Known rows, with every way that one mark hangs from another:
q576[q447 q814[q402 q778 q827]]: [-3.10  1.39 -5.01 -3.63  1.20  1.46  3.96 -2.95 -4.34  1.58  3.65  5.75
  2.19 -7.14  4.50  1.67  4.20 -1.55  1.80  3.06 -4.61]
q232[q814[q576]]: [-0.59  1.45 -3.12 -0.68  1.14 -0.93 -0.55  1.77 -1.18  1.48  4.01  0.79
 -0.16  2.25 -0.15  1.18 -3.93 -0.74  1.69  0.88  1.39]
q827[q814[q402 q778[q858]]]: [ 1.19  3.16 -4.59 -4.20  1.15 -2.31  3.17 -2.81  0.04  3.94  1.60  5.12
  0.08  4.62  0.46 -4.97  5.04 -0.63 -4.56 -3.01 -2.11]
q447[q576[q814[q778 q827]]]: [-4.19  1.88 -5.54 -2.94 -1.62 -3.16  3.96 -1.71 -3.95 -0.46  5.60  5.09
 -1.12 -2.13  5.42  4.11  4.74  4.03  3.15  2.27 -2.12]
q402[q814[q576]]: [-1.07  1.12 -3.38 -2.38  4.84  2.18 -1.14 -1.60 -1.95  4.17  4.63  1.51
 -0.69  0.66 -1.10  0.47  0.85  2.15  4.73  2.77 -2.51]
q402[q814[q576[q447] q778[q858]]]: [-2.03  4.81 -3.68 -5.15  4.45  6.30  2.59 -4.67 -6.11 -1.98  2.07  3.14
  2.97 -3.20 -3.09 -0.17  5.68  4.15  4.60  1.49 -2.68]
q232[q814[q576 q778 q827]]: [ 0.25  0.48 -4.36 -2.34 -2.78 -2.07  5.51  4.42 -3.60  0.29  7.83 -0.59
  1.30  1.54  2.73  4.32  0.29  3.10  5.48  0.52  0.42]
q814[q402 q576]: [-0.12  1.13 -1.00  0.46  3.69  0.41  0.10 -1.49 -1.03  6.85  3.37 -1.21
  3.00  2.40  0.24 -3.24  0.51 -3.72  1.44  0.85 -4.09]
q814[q576 q778 q827]: [-0.87  2.50 -2.44 -0.46 -0.86 -0.14  5.54  1.92 -5.23  2.94  8.83 -1.64
  4.63  0.72  2.96  1.13  3.25  4.12  7.26  0.80 -2.00]
q232[q814[q402]]: [ 1.25 -1.51 -6.55 -3.20  1.57 -3.88 -2.50  1.98 -0.75  4.75  1.77  4.48
 -3.58  2.28  2.72 -1.33 -3.45 -6.13 -1.87  1.03 -1.69]
q814[q402 q576[q447] q778 q827]: [-1.52  0.36 -0.90 -0.27  2.30  2.78  6.08 -2.08 -5.37  3.58  5.26 -2.12
  6.81 -2.69  1.54  0.56  6.29 -0.31  5.26  2.47 -5.73]
q814[q402 q576 q778[q858] q827]: [ 2.33  3.22 -2.56 -2.81 -1.10 -0.67  6.49  1.20 -2.33  2.69  5.06 -1.04
  3.18  1.21  0.73 -2.63  6.78  0.32  2.74 -1.96 -4.56]
q814[q402]: [-0.14  0.35 -4.07 -1.33  3.41 -2.46 -2.17 -0.04 -2.16  7.58  2.32  3.55
  0.10  2.07  2.54 -4.79 -1.03 -5.11 -0.12  1.28 -3.99]
q402[q814[q576 q827]]: [-1.11 -1.42 -3.15 -2.92  2.34  0.55  1.00  2.06 -0.04  3.37  6.76  0.85
 -1.85 -1.48  0.40  2.54  2.71  4.54  6.52  3.48 -3.31]
q778[q814[q402] q858]: [ 0.15  2.37 -3.04 -2.76  3.65 -2.48 -3.77 -0.23 -1.57  3.42 -3.46  4.93
 -3.55 -0.59  1.64 -6.16 -0.23 -4.30 -2.58 -2.45 -0.45]
q778[q858]: [-0.82  5.04 -4.86 -2.58  1.66 -1.68 -2.56  1.65 -1.67  1.13  0.88  6.86
 -2.03  0.46  0.50 -5.90 -1.40 -0.18 -0.55 -0.11 -0.10]
q814[q576[q447] q827]: [-5.48  1.24 -0.63  1.42  3.82  2.12  1.32  0.96 -2.23  1.35  4.60 -0.32
  4.18 -4.68  0.38 -0.05  2.48  2.45  5.99  3.72 -3.00]
q827[q814[q402 q778]]: [-0.19  1.11 -3.98 -2.52  2.00 -2.45  2.91 -3.44 -1.69  7.34  4.28  3.38
  1.20  5.21  3.17 -2.64  3.32 -1.58 -2.15 -0.91 -2.75]
q778[q814[q576[q447]] q858]: [-4.35  5.46  0.73  0.20  5.93  3.37 -1.98 -2.17 -3.06 -1.95 -3.07  2.29
  2.11 -5.07 -2.34 -3.60  0.56  1.14  1.36 -0.42  1.47]
q447[q576[q814[q827]]]: [-4.81  0.66 -4.08 -1.91 -0.12 -3.81  0.21 -0.47  0.33  0.15  3.71  6.12
 -3.98 -3.14  4.31  2.24  2.55  2.77  1.18  3.40 -2.39]
q402[q814]: [-1.74  0.09 -6.06 -4.35  4.18 -0.06 -3.75 -0.35 -2.63  4.66  3.92  5.67
 -4.10 -0.05  1.61 -0.20 -0.59  0.87  2.85  3.22 -2.37]

Rows:
[-0.55 -0.48 -6.91 -5.43  0.13 -0.82  2.42  1.53 -5.20  3.47  7.69  4.55
 -1.97 -0.65  4.78  2.82  3.77  4.36  6.87  3.10 -2.88] | q402[q814[q778 q827]]
[-0.34  0.99 -6.40 -3.77 -1.72 -2.35  3.66  0.12 -3.17  4.29  6.16  5.60
 -0.09 -2.92  6.30  1.05  2.93 -1.40  1.45  0.89 -3.82] | q576[q814[q402 q778 q827]]
[-4.09 -0.64 -2.17 -1.84  4.55  4.17  1.02 -0.27 -1.89  1.39  4.31  1.33
  0.44 -5.66 -0.86  3.36  4.33  4.39  7.18  5.43 -4.21] | q402[q814[q576[q447] q827]]
[-1.27  0.10 -5.34 -2.86 -0.24 -3.57 -0.51  1.42  1.22  4.56  3.65  6.46
 -3.14 -3.55  4.76 -0.28  1.06 -2.68  0.17  1.87 -3.85] | q576[q814[q402 q827]]
[-5.40  5.47 -5.47 -3.02  2.76  2.83  0.45 -5.10 -7.24 -0.41  3.10  8.20
  3.07 -6.04  3.24  0.44  0.34  0.93  1.47  3.19 -0.17] | q576[q447 q814[q778]]
[-0.27  0.12 -4.28 -4.03  1.15  1.31  4.80  0.86 -4.70  3.19  9.02 -0.38
  1.14 -0.54  1.53  3.72  5.24  5.63  8.70  1.97 -3.09] | q402[q814[q576 q778 q827]]
[ 0.43  0.58 -3.23 -3.14  1.16 -4.02 -1.79  3.49  0.09  3.28 -1.54  4.07
 -4.78 -2.36  3.01 -4.48  1.64 -2.47 -0.09 -1.69 -1.41] | q778[q814[q402 q827] q858]
[-0.98  5.28 -1.03 -2.01  4.06  4.25  3.88 -5.35 -5.57  0.88  1.16  0.46
  6.65 -1.32 -1.82 -4.30  6.15 -2.02  1.23 -0.19 -4.86] | q814[q402 q576[q447] q778[q858]]
[ 3.85  2.79 -4.28 -4.73 -0.75 -0.66  3.60 -0.28 -2.79  0.54  2.55  0.21
  1.21  3.77 -1.04 -1.47  2.00 -2.86 -0.53 -2.98 -1.19] | q232[q814[q402 q576 q778[q858]]]
[-0.19 -0.63 -3.63 -1.19 -1.57 -2.55  1.64  5.53  0.82  0.99  5.96  0.29
 -1.47  0.05  1.46  2.97 -2.04  1.74  3.19  1.92  0.35] | q232[q814[q576 q827]]
[-0.11  4.07 -6.02 -4.16 -2.30 -2.54  3.38  3.74 -4.75  0.47  4.74  4.86
  0.02  0.05  3.55 -2.59  3.30  3.31  3.36 -0.82 -0.90] | q814[q778[q858] q827]
[ 1.61  2.76 -5.04 -4.44 -3.90 -1.68  5.25  4.84 -2.25 -3.13  5.60  0.80
 -0.02  1.00  0.33  1.41  2.12  4.06  3.17 -1.76  0.99] | q232[q814[q576 q778[q858] q827]]
[-0.64  0.77  0.25  0.24  4.45 -0.55  1.45 -3.13  4.06  6.79  3.47 -0.59
  2.01  4.41 -1.26 -2.86  2.49 -1.38 -2.28 -0.36 -2.98] | q827[q814[q402 q576]]
[-5.75  2.92  0.80  1.66  6.28  3.07  0.99 -4.34  0.89  1.81  2.33  1.32
  3.61 -0.49 -2.88 -1.01  1.98  3.01  0.01  2.54 -0.67] | q827[q814[q576[q447]]]
[-2.91 -0.57 -0.06  1.00  3.85  2.10  2.51 -0.72 -0.74  4.21  3.16 -1.29
  3.71 -3.71  0.21 -0.96  4.08 -1.57  3.85  3.61 -5.89] | q814[q402 q576[q447] q827]
[ 0.73  2.65 -1.65 -0.64  2.35  0.82  3.82 -2.58 -5.83  6.35  5.85 -2.18
  5.96  3.38  1.51 -2.21  3.22 -2.85  2.66 -0.56 -4.54] | q814[q402 q576 q778]
[ 3.63  1.83 -7.46 -6.23 -1.26 -2.90  1.42  0.99 -3.73  0.92  1.78  4.92
 -2.12  3.11  1.99 -2.42  0.19 -3.88 -2.24 -2.01 -0.88] | q232[q814[q402 q778[q858]]]
[-0.62  0.65 -3.03 -1.80  2.95  3.14  3.63 -3.63 -5.44  1.58  3.38 -0.80
  5.33 -0.35 -0.17  1.82  1.53 -3.46  1.88  1.72 -2.79] | q232[q814[q402 q576[q447] q778]]
[ 1.73  2.19 -5.48 -4.65 -1.94 -2.77  4.08  2.07 -3.21  3.37  3.73  3.42
 -0.12  0.39  3.51 -4.07  5.38 -1.11  1.34 -1.13 -4.04] | q814[q402 q778[q858] q827]
[ 0.00  2.02 -0.91 -0.46  2.59  0.59  5.15 -4.80 -0.80  6.50  5.59 -1.41
  4.70  5.18 -0.46 -1.16  4.30  0.19 -0.56 -1.55 -3.13] | q827[q814[q402 q576 q778]]
[-0.83  7.78 -6.57 -4.94 -0.98 -0.78  1.05 -2.26 -4.60 -1.70  2.60  8.92
 -0.61 -2.16  2.55 -2.40  0.59  1.74 -0.69 -1.73  0.50] | q576[q814[q778[q858]]]
[-4.16  3.61  0.57 -0.62  3.70  2.23  0.29  1.35 -1.66 -2.43 -1.39  1.39
  0.60 -6.95 -0.65 -1.46  2.64  3.55  3.40  0.08  0.85] | q778[q814[q576[q447] q827] q858]
[-1.16  5.23 -4.91 -4.03  0.44 -1.84  2.74 -1.51 -1.20  1.27  2.71  6.85
 -0.17  3.63  0.50 -4.17  2.87  3.88 -2.76 -2.44  1.05] | q827[q814[q778[q858]]]
[ 0.74  1.52 -0.23 -1.14  1.64 -1.64  0.68  2.24  1.08  2.62 -0.21 -0.74
 -1.47 -1.51  0.29 -3.18  2.77 -0.84  1.23 -2.73 -1.93] | q778[q814[q402 q576 q827] q858]
[-1.06  4.19 -5.28 -5.04 -0.04 -1.90  2.77 -6.17 -2.57 -0.32 -0.03  6.08
 -1.26  0.10  1.73 -1.80  6.04 -1.67 -2.81 -1.08 -3.98] | q447[q576[q814[q402 q778[q858]]]]
[-2.40  3.55 -6.67 -3.34 -2.18 -2.12  2.88  1.10 -4.50  1.19  7.07  6.74
 -0.42 -3.45  6.36  2.08  1.13  2.96  4.07  1.55 -0.83] | q576[q814[q778 q827]]
